Each row was made from one path, in order. Every step used is in the known rows, and no mark comes twice. Write each row's path.
Known rows:
tuvu, gafes: [ 1.22 -1.63 -2.95  0.86  0.40  1.73  0.10  1.75  0.72  1.28 -0.46 -0.74
 -0.75  0.50  1.44 -2.16  0.28 -0.87 -0.09  0.82 -0.55 -0.75]
nuleb, tuvu, zadip, zivaz: [-0.16 -1.46 -1.13  0.90  0.77 -0.43  2.06 -0.29 -0.67  2.77 -0.81  1.12
 -0.08  0.64 -1.46 -1.86 -2.92  1.89  2.39  0.38 -1.90 -1.32]
nuleb, zivaz, zovu: [ 2.00 -0.68 -0.91  1.32 -0.47 -0.21  0.08  0.87 -0.28  2.34  0.13  3.02
 -1.40  0.50 -1.39 -1.90 -3.59  0.43  2.02  0.64 -0.72 -3.08]
sipu, zovu: [ 1.98 -1.39  0.02  1.62  0.06 -1.38  0.01  1.12 -0.11  0.80 -0.26  0.53
 -1.03 -0.12  1.14 -0.81 -2.13  0.39  1.08 -0.60 -1.69 -3.25]
zivaz, pubi, sipu: [-1.17 -0.52  1.33  0.56 -0.29 -0.96  1.71  1.66  0.21  0.43  0.24  1.61
 -0.61 -1.18  2.06 -1.48 -2.44 -0.10 -0.52 -1.95  0.46 -3.81]
sipu, zadip, zivaz, zovu: [ 1.50  0.39 -2.00  0.82 -0.97 -0.84  1.05  1.53 -0.92  2.26 -0.30  0.90
 -0.96  0.61 -0.93 -1.64 -3.64  0.56  1.88  2.05 -1.27 -4.13]
pubi, sipu, zadip, zivaz, nuleb, tuvu: [-0.61 -1.22 -0.20 -0.03 -0.03 -1.45  4.13  1.19  0.24  0.39 -0.77 -0.47
  1.20  0.45  1.28 -1.53 -3.44  0.31  0.02 -1.26 -2.12 -4.62]
nuleb, sipu, zadip, zivaz: [ 1.06 -0.07 -1.66 -1.13 -0.02  0.53  1.36 -0.06 -0.52  1.74 -1.69  1.09
 -0.25  0.92 -2.02 -1.64 -2.94  0.15  0.42  3.73 -0.80 -1.34]
gafes, tuvu, zadip, zivaz, nuleb, sipu: [ 0.85 -1.20 -1.85  0.21 -0.23  0.86  2.74  0.27 -0.42  1.87 -0.20  1.87
  2.00 -0.95 -2.34 -2.94 -2.31  0.47  0.41  2.07 -0.13  0.49]
sipu, gafes, tuvu: [ 0.38  1.07 -2.05  1.71 -0.61  1.54  0.28  1.36 -1.30  1.01 -0.01  0.77
 -1.14 -1.01  0.61 -0.97 -2.31 -2.29 -0.38  1.01 -0.42 -1.47]
zadip, zivaz, nuleb, sipu: [ 1.34 -1.91 -0.31 -0.86  0.43  0.14  1.20 -0.26 -0.36  0.58 -0.61  2.06
  0.97  0.80 -0.48 -2.04 -2.09  0.44  0.02  0.94 -0.47 -1.33]
gafes, tuvu, zadip, zivaz, nuleb: [ 0.56 -1.10 -2.02  0.86  0.32  0.44  2.81  0.94 -1.29  1.74  0.80  1.19
  1.20 -0.69 -0.56 -2.26 -1.63  0.03  1.14  1.17 -0.22 -1.15]
tuvu, zadip, zivaz, pubi, sipu, gafes: [-1.63  0.85  1.25  0.02 -0.93 -0.30  2.31  0.61 -1.00  1.86 -1.11  3.79
 -1.81 -0.81  0.53 -1.50 -5.07  1.25  0.93 -0.98  0.21 -3.90]
sipu, zadip: [ 0.16 -0.30 -2.20  0.72  0.19  0.14  1.77  1.48 -0.44  1.05 -0.72 -0.90
 -0.30  0.25  0.25 -1.01 -1.72 -0.99  0.46  1.88 -1.20 -2.58]
tuvu, zadip: [ 0.21 -1.14 -1.81  1.53 -0.15  0.07  1.80  0.82 -0.35  2.13 -0.46  0.51
 -0.25 -0.19 -0.83 -1.82 -1.93  0.68  1.68  0.73 -0.99 -1.54]
pubi, zivaz, zovu: [ 1.51 -1.13 -1.65  2.25 -1.66 -1.65 -0.43  3.60 -0.26  2.93  1.55  1.27
 -0.82  0.10  0.26 -1.48 -2.79  1.61  1.34 -1.18 -2.02 -4.99]
nuleb, sipu: [ 1.05 -1.16 -1.09  0.37 -0.31  0.51  0.31  0.23  0.34  1.17 -0.92  0.98
  0.03  0.02 -1.10 -1.87 -1.90 -0.09 -0.08  1.37 -0.64 -0.61]
zivaz, pubi, sipu, gafes, tuvu, zadip: [-2.13  1.44 -0.06  1.73 -1.37  0.53  2.83  2.16 -0.39  1.48 -0.31  2.20
 -0.65 -3.04  0.54 -1.81 -4.14 -0.59 -0.44 -1.14  0.58 -2.55]
pubi, sipu, zadip: [ 0.10  0.27 -1.12  0.57 -1.38 -0.58  2.69  1.94  0.44  0.92 -0.80 -0.74
 -0.57 -0.27  0.79 -1.23 -2.76 -0.70 -0.19  0.50 -1.11 -4.35]
pubi, sipu, gafes, tuvu: [ 0.34  1.57 -0.96  1.56 -2.20  0.79  1.13  1.72 -0.40  0.86 -0.07  0.94
 -1.48 -1.63  1.23 -1.16 -3.24 -1.81 -1.04 -0.27 -0.37 -3.26]
gafes, tuvu, zadip, zivaz: [ 0.82  0.04 -2.34  0.90 -0.14  0.82  1.70  0.40 -1.46  2.78  0.42  1.55
 -0.43 -0.58 -1.62 -1.93 -1.97  0.31  1.62  2.56 -0.07 -0.69]
zivaz, pubi: [-1.10 -1.11  0.25  0.74  1.39 -0.18  0.81  1.24 -0.66  0.45  0.22  1.48
 -0.40 -0.67  1.52 -1.28 -1.37 -0.48  0.21 -0.72  0.44 -2.08]
zadip, zivaz: [ 1.28 -0.64 -0.78 -0.04  0.45  0.02  0.11 -0.12 -1.41  1.52  0.04  1.71
 -1.43  1.27  0.16 -1.18 -1.75  0.23  1.26  1.45 -0.51 -2.41]

Which path is each row?
[ 2.51 -2.30  0.91 -0.26  0.27 -1.24  0.74  0.08 -0.04  0.41 -0.87  2.17
  0.71  0.42  0.04 -1.65 -2.96  1.36  0.47 -0.18 -1.39 -2.45]  zadip, zivaz, nuleb, sipu, zovu
[-0.61 -0.20  1.74 -0.53  0.11 -0.93  1.37  0.73 -0.67  0.99  0.26  2.98
 -1.35 -0.30  1.66 -1.36 -3.00  0.60  0.15 -1.04  0.75 -4.11]  zadip, zivaz, pubi, sipu
[ 0.80 -2.23 -0.74  0.38  0.12  0.15  1.52  0.67  0.55  0.05 -0.59  0.66
  1.72 -0.06 -0.12 -2.15 -1.53 -0.38 -0.63 -0.08 -0.75 -1.04]  zivaz, nuleb, sipu
[-0.20 -0.29 -2.16  1.43 -0.99  1.58  2.64  1.15 -0.07  1.10 -1.08  1.30
  1.69 -1.89 -1.60 -2.49 -3.26 -0.88 -0.49  0.73 -0.65  0.26]  zivaz, nuleb, sipu, gafes, tuvu, zadip
[ 0.36 -1.05 -0.60  0.41 -0.44  0.80  1.11  0.55  0.05 -0.14 -1.47  1.45
  0.73 -0.07  0.20 -1.66 -3.05 -0.96 -0.87 -0.41 -1.02 -1.51]  zivaz, nuleb, sipu, gafes
[-0.18 -0.71 -2.38  1.36 -1.31  0.80  2.11  2.94 -0.27  2.30  0.07  1.62
  1.54 -1.57 -1.21 -2.10 -3.43  0.34 -0.52 -0.13 -1.58 -1.29]  pubi, zivaz, nuleb, sipu, gafes, tuvu, zadip
[-1.08 -2.96 -1.31  1.98  0.93 -0.77  3.65  1.04  0.43  1.12 -0.47 -0.49
  2.26 -0.40  0.02 -2.22 -2.05  0.93  1.21 -2.08 -2.19 -1.53]  zivaz, nuleb, tuvu, zadip
[-1.81  0.14  0.36  0.29 -0.18 -0.91  3.01  2.32  0.19  0.46 -0.55  0.42
 -0.25 -1.29  1.61 -1.27 -2.94 -0.63 -0.61 -0.65  0.03 -4.24]  zivaz, pubi, sipu, zadip
[ 0.21 -2.34 -2.70  1.42  1.08  1.29  0.70  1.52  1.19  1.33 -0.82 -1.53
  0.18  0.40  1.31 -2.29 -0.27 -0.34  0.05 -0.51 -1.72 -0.31]  nuleb, tuvu, gafes
[-0.06 -2.32 -2.93 -0.15  1.82  0.91  2.88  1.63  0.52  0.75 -1.23 -1.79
  1.52  1.06  1.52 -2.29 -0.94 -0.36  0.04  0.34 -1.92 -1.47]  sipu, zadip, zivaz, nuleb, tuvu, gafes
[-1.08  0.50  0.22  0.51 -0.49 -0.17  2.92  1.25 -0.81  2.22  0.62  2.84
 -0.38 -2.04 -0.21 -2.18 -3.22  0.77  0.53  0.17  1.10 -2.40]  gafes, tuvu, zadip, zivaz, pubi, sipu
[-1.11 -3.39 -1.53  1.99  0.61 -1.51  3.04  2.94  0.25  2.31  0.62 -0.11
  2.15 -0.07  0.47 -1.80 -2.31  2.16  1.20 -2.96 -3.08 -3.01]  pubi, zivaz, nuleb, tuvu, zadip
[-0.16  0.96 -2.62  2.15 -0.91  1.55  1.63  1.29 -1.05  2.03 -0.50  0.91
 -0.72 -1.55 -0.88 -1.59 -2.98 -1.02  0.75  1.30 -0.67 -0.83]  sipu, gafes, tuvu, zadip
[ 0.32  1.30 -2.20  1.04 -0.70  1.50  1.30  0.30 -2.00  2.57 -0.48  2.27
 -1.43 -0.58 -1.25 -1.54 -3.48 -0.29  1.37  2.26 -0.42 -1.12]  sipu, gafes, tuvu, zadip, zivaz
[ 1.08  2.17 -1.28  2.20 -3.80 -0.19  1.73  1.71 -0.69  3.23 -0.13  2.86
 -1.64 -1.76 -1.49 -2.34 -5.87  0.87  1.50  0.22 -0.74 -4.14]  pubi, sipu, gafes, tuvu, zadip, zivaz, zovu
[ 0.20 -1.55 -1.74 -0.10  0.18  0.21  2.89  1.31  0.61  0.06 -1.37 -0.57
  2.09 -0.15 -0.50 -1.96 -2.02 -0.79 -0.73  1.20 -1.14 -1.44]  zivaz, nuleb, sipu, zadip
[-0.49 -1.76 -1.24  0.08  1.59 -0.74  3.24  0.73 -0.66  0.48 -0.71 -0.63
  1.48  0.97  0.69 -1.36 -2.34 -0.07  0.61 -0.07 -2.16 -2.82]  sipu, zadip, zivaz, nuleb, tuvu
[ 0.03 -0.96  2.59  1.16 -0.41 -2.34  1.22  1.94  0.52  0.18 -0.09  1.81
 -0.96 -1.62  2.65 -1.05 -3.31  0.89 -0.06 -3.07 -0.40 -4.92]  zivaz, pubi, sipu, zovu
[ 1.49  1.53 -2.32  1.63 -2.66  0.95  0.77  0.71 -0.68  3.49 -1.06  3.40
 -0.63 -1.46 -3.83 -2.76 -5.50  1.01  1.50  2.50 -0.67 -0.79]  nuleb, sipu, gafes, tuvu, zadip, zivaz, zovu
[-0.02 -0.77  2.43  0.46 -0.47 -2.39  2.24  1.02 -0.09  1.82 -0.51  3.30
 -1.24 -1.20  0.70 -1.52 -4.54  2.79  1.69 -1.84 -0.36 -4.61]  tuvu, zadip, zivaz, pubi, sipu, zovu
[ 0.19 -1.93 -1.95 -0.07 -0.17 -0.56  2.28  3.21  0.32  1.20 -0.22 -0.15
  2.02  0.22 -0.17 -1.58 -2.23  0.39 -0.72  0.35 -2.01 -3.02]  pubi, zivaz, nuleb, sipu, zadip
[-1.65  0.62  1.49  0.65 -0.86 -0.21  1.28  1.57 -0.32  0.20 -0.67  2.36
 -1.61 -1.14  2.44 -0.97 -3.93 -0.69 -0.78 -2.33  0.18 -4.30]  zivaz, pubi, sipu, gafes
[-1.19  1.15 -0.67 -0.02 -0.03  1.70  1.50  0.15 -1.32  2.24 -1.27  4.01
 -0.36 -1.87 -2.23 -2.08 -4.23  0.21  0.23  2.02  0.87  0.56]  nuleb, sipu, gafes, tuvu, zadip, zivaz, pubi
